Every row comes from one small tree of marks. Brackets hold a mark, then the marks that hang from it, in alphabetical order. Every link used is in the known rows. Which tree was each row made from?
Known rows:
[P [X [L W]]]: 17 17 12 9 -16 13 -38 0 -8 -31 9 6 -43 6 -8 -8 11 -27 8 26 -13
[P [X [L [N H] W]]]: 17 5 -2 -4 -16 10 -36 -9 3 -26 -5 12 -20 -12 -18 -4 24 34 -11 41 12
[J [P [X [L W]]]]: 9 16 19 2 -3 41 -27 8 -16 -31 15 4 -60 19 5 -19 19 -9 19 4 -12
[H A [N L]]: -16 31 -20 19 -9 -77 -32 -30 14 -16 -25 -7 17 12 -15 -6 -21 7 -26 -1 -27
[N H [L [J [P X]]]]: 4 23 -31 40 16 0 -8 28 18 -21 21 13 10 -13 10 -12 23 29 -16 22 17
[J [P [X [L N]]]]: 31 2 9 -4 -11 41 -25 -14 -28 -16 6 10 -44 6 4 -15 18 26 1 16 -8
[W [L A J [N H]]]: 22 -32 -12 -10 1 -15 21 -19 20 16 -11 17 53 -30 6 13 -10 45 -6 -2 6
[L J]: 9 1 -7 25 -5 0 -4 13 -2 15 -2 16 -13 -4 6 1 -2 -22 -8 7 7
[P [X [L A J N]]]: 30 -5 -19 -3 19 41 6 -19 -11 -5 7 15 8 -20 -8 -3 7 6 5 22 -2
[J [P X]]: 31 2 15 31 -1 35 -33 14 -12 -17 13 -3 -55 -7 11 1 13 0 4 10 -12
[N [L A J]]: -6 10 -9 20 13 -17 17 2 4 -1 12 -17 33 -15 2 -5 -11 -34 -11 -6 -11
[A [L [J P]]]: 6 -1 -8 -5 -2 11 11 25 -24 20 18 12 -15 25 6 10 5 -19 -16 -7 -37
[H [A [L W]]]: 5 -7 6 -31 -2 -43 -23 6 6 8 2 2 -6 22 -12 7 -12 -23 -15 -4 -32
[A [L J W]]: -19 -2 -3 -19 -6 -8 7 34 -2 11 17 -3 -6 22 -3 22 -6 -36 -12 -5 -24
[A [L N]]: 21 -15 9 -19 -38 -20 -16 -10 -23 23 -5 -15 -4 2 -17 29 -2 5 -46 18 -35
[W L]: 35 -6 23 17 -43 -42 -26 -19 0 2 -1 11 -12 6 10 12 -18 -9 -7 1 -26
[N [L A]]: 9 12 17 25 -14 -34 -11 -12 -2 -8 -2 -35 17 -19 -9 -3 -9 -39 -19 1 -28
[L A [J P] W]: -31 -12 14 -13 36 52 30 29 4 2 8 -23 -11 -1 15 -5 -4 -25 33 -38 8
[J [P [X L]]]: 38 16 12 22 -8 36 -30 -4 -29 -19 12 18 -54 12 2 -21 22 -4 6 16 -23
[W [L A J]]: 24 -15 1 7 1 -13 18 -11 10 12 8 13 28 -9 15 11 -22 -20 13 -20 -22
[J P]: 14 -1 30 19 -18 16 -24 3 -21 3 -7 -6 -49 5 8 -10 9 -7 -6 -3 -12
[X [L A N W] P]: -21 4 30 -16 -5 6 22 -25 -16 15 -19 -19 12 21 -24 -7 1 -16 30 -15 11
[P X]: 42 5 4 42 -13 11 -43 3 -2 -14 9 -1 -38 -22 -3 15 7 -15 -8 31 -12
[X [L A J N]]: 11 -4 -5 -18 5 17 24 -30 -22 16 -14 15 23 -7 -11 -14 1 -1 -5 3 -2
[J [P [X [L N W]]]]: 6 0 15 -21 -4 45 -23 0 -18 -25 10 -8 -53 11 5 -11 16 22 15 6 3

Write each row's tree:
27 -27 -27 -22 4 -45 2 -21 33 17 -6 46 42 -7 12 4 -13 70 -11 6 25 => [W [L J [N [H A]]]]
-35 37 -26 35 -19 -42 -6 -5 2 -13 -15 -14 13 4 -5 10 -15 -4 -24 0 -18 => [H [N [L J]]]
-46 5 6 -10 26 13 26 26 11 -18 23 -39 9 -2 18 -11 -8 -29 19 -34 4 => [N [L A [J P] W]]
-11 -19 17 -43 -32 -14 -11 6 -11 10 -1 -29 -13 10 -14 34 -4 2 -30 6 -23 => [A [L N W]]
16 -18 8 -3 12 9 26 -3 4 8 13 10 12 3 25 1 -16 -5 24 -37 -22 => [W [L A [J P]]]
5 30 -1 33 -3 -12 18 -9 -23 24 -3 41 6 42 -7 -20 10 -37 21 3 10 => [X [L J] P]
-27 -2 6 -46 1 33 16 -1 -17 0 0 11 -26 28 10 -22 9 21 13 -11 23 => [X [L [J P] N W]]
-28 29 -40 14 13 -63 -7 -13 20 -9 -17 8 30 15 -3 -7 -23 9 -14 -8 -9 => [H A [N [L J]]]
16 -36 0 -24 0 -8 25 -22 8 17 2 2 37 -17 14 21 -25 20 6 -17 -3 => [W [L A J N]]
-40 6 0 -3 17 -11 21 17 18 -13 15 -37 24 -12 6 -2 -15 -41 8 -19 3 => [N [L A J W]]
-19 -15 -18 -35 -9 -10 11 24 10 17 -1 2 18 0 -11 29 7 31 -31 14 6 => [A [L J [N H] W]]
-25 -25 -9 -21 22 22 23 12 26 11 -19 -16 32 -37 -7 12 3 34 1 -1 41 => [L A J [N H] W]
12 13 19 10 -29 -17 -2 -36 -32 23 -23 14 -2 29 -20 -12 9 -1 5 10 11 => [X [L N] P]
-16 30 32 16 -24 -19 -7 -10 -17 5 -9 7 -18 46 -17 -16 9 -43 28 -5 7 => [X [L W] P]
-5 -22 3 -30 -2 -29 -25 -4 30 3 -29 -1 2 -19 -11 0 5 56 -15 14 39 => [L [N [H A]] W]
-17 -30 31 -30 -4 17 -1 -9 4 6 -19 -51 -3 -30 -10 19 -7 -1 2 -11 9 => [L A N W]
-4 13 -2 4 -3 -2 25 -20 -23 31 -11 32 15 36 -9 -14 9 3 15 3 30 => [X [L J N] P]
10 -36 5 -30 13 17 36 -15 2 17 9 1 22 -8 26 10 -18 34 18 -33 -2 => [W [L A [J P] N]]
1 16 -17 17 -4 -15 19 -17 -11 31 -23 44 33 23 -18 -16 23 29 0 18 41 => [X [L J [N H]] P]
34 20 -19 25 2 21 -16 -3 -12 -14 16 39 -20 4 -2 -12 10 -20 2 29 -9 => [P [X [L J]]]
-55 24 -35 -5 18 -57 -4 0 31 -22 -10 -10 23 20 1 -5 -23 6 1 -20 0 => [H A [N [L J W]]]
48 4 -8 14 -6 20 -20 -30 -8 -14 -14 13 8 -34 -27 -7 22 26 -17 43 -9 => [P [X [L A [N H]]]]
2 16 -23 37 11 -29 10 6 20 -1 -3 0 55 -30 -9 -9 5 -4 -25 14 4 => [N H [L A J]]
4 -8 5 12 31 42 27 11 -10 17 0 -5 -5 -11 13 -9 1 -19 15 -24 -6 => [L A [J P]]
-24 -9 8 -5 23 22 23 23 11 5 2 -21 6 -15 2 7 -10 -41 22 -21 8 => [L A J W]
27 -9 -9 8 6 15 0 11 9 -11 34 24 -16 9 34 9 -9 11 22 -11 -8 => [W [L [J [P X]]]]
-18 15 8 19 -8 -38 -12 6 27 -20 -9 -35 29 -27 -16 -4 5 -11 -19 7 0 => [N H [L A W]]
-20 -4 -4 0 30 55 1 46 11 -20 30 -5 -45 5 24 3 7 -4 33 -11 22 => [L [J [P X]] W]
-33 -33 5 -37 23 32 31 11 11 13 -4 -34 14 -26 2 17 -11 4 12 -20 29 => [L A J N W]
-35 -22 1 -33 5 16 10 17 10 9 -3 -15 -12 -8 11 17 -5 18 5 -6 42 => [L J N W]
-40 18 -12 8 9 -15 4 37 25 -19 12 -6 9 2 12 -14 13 18 -7 0 29 => [N H [L [J P] W]]
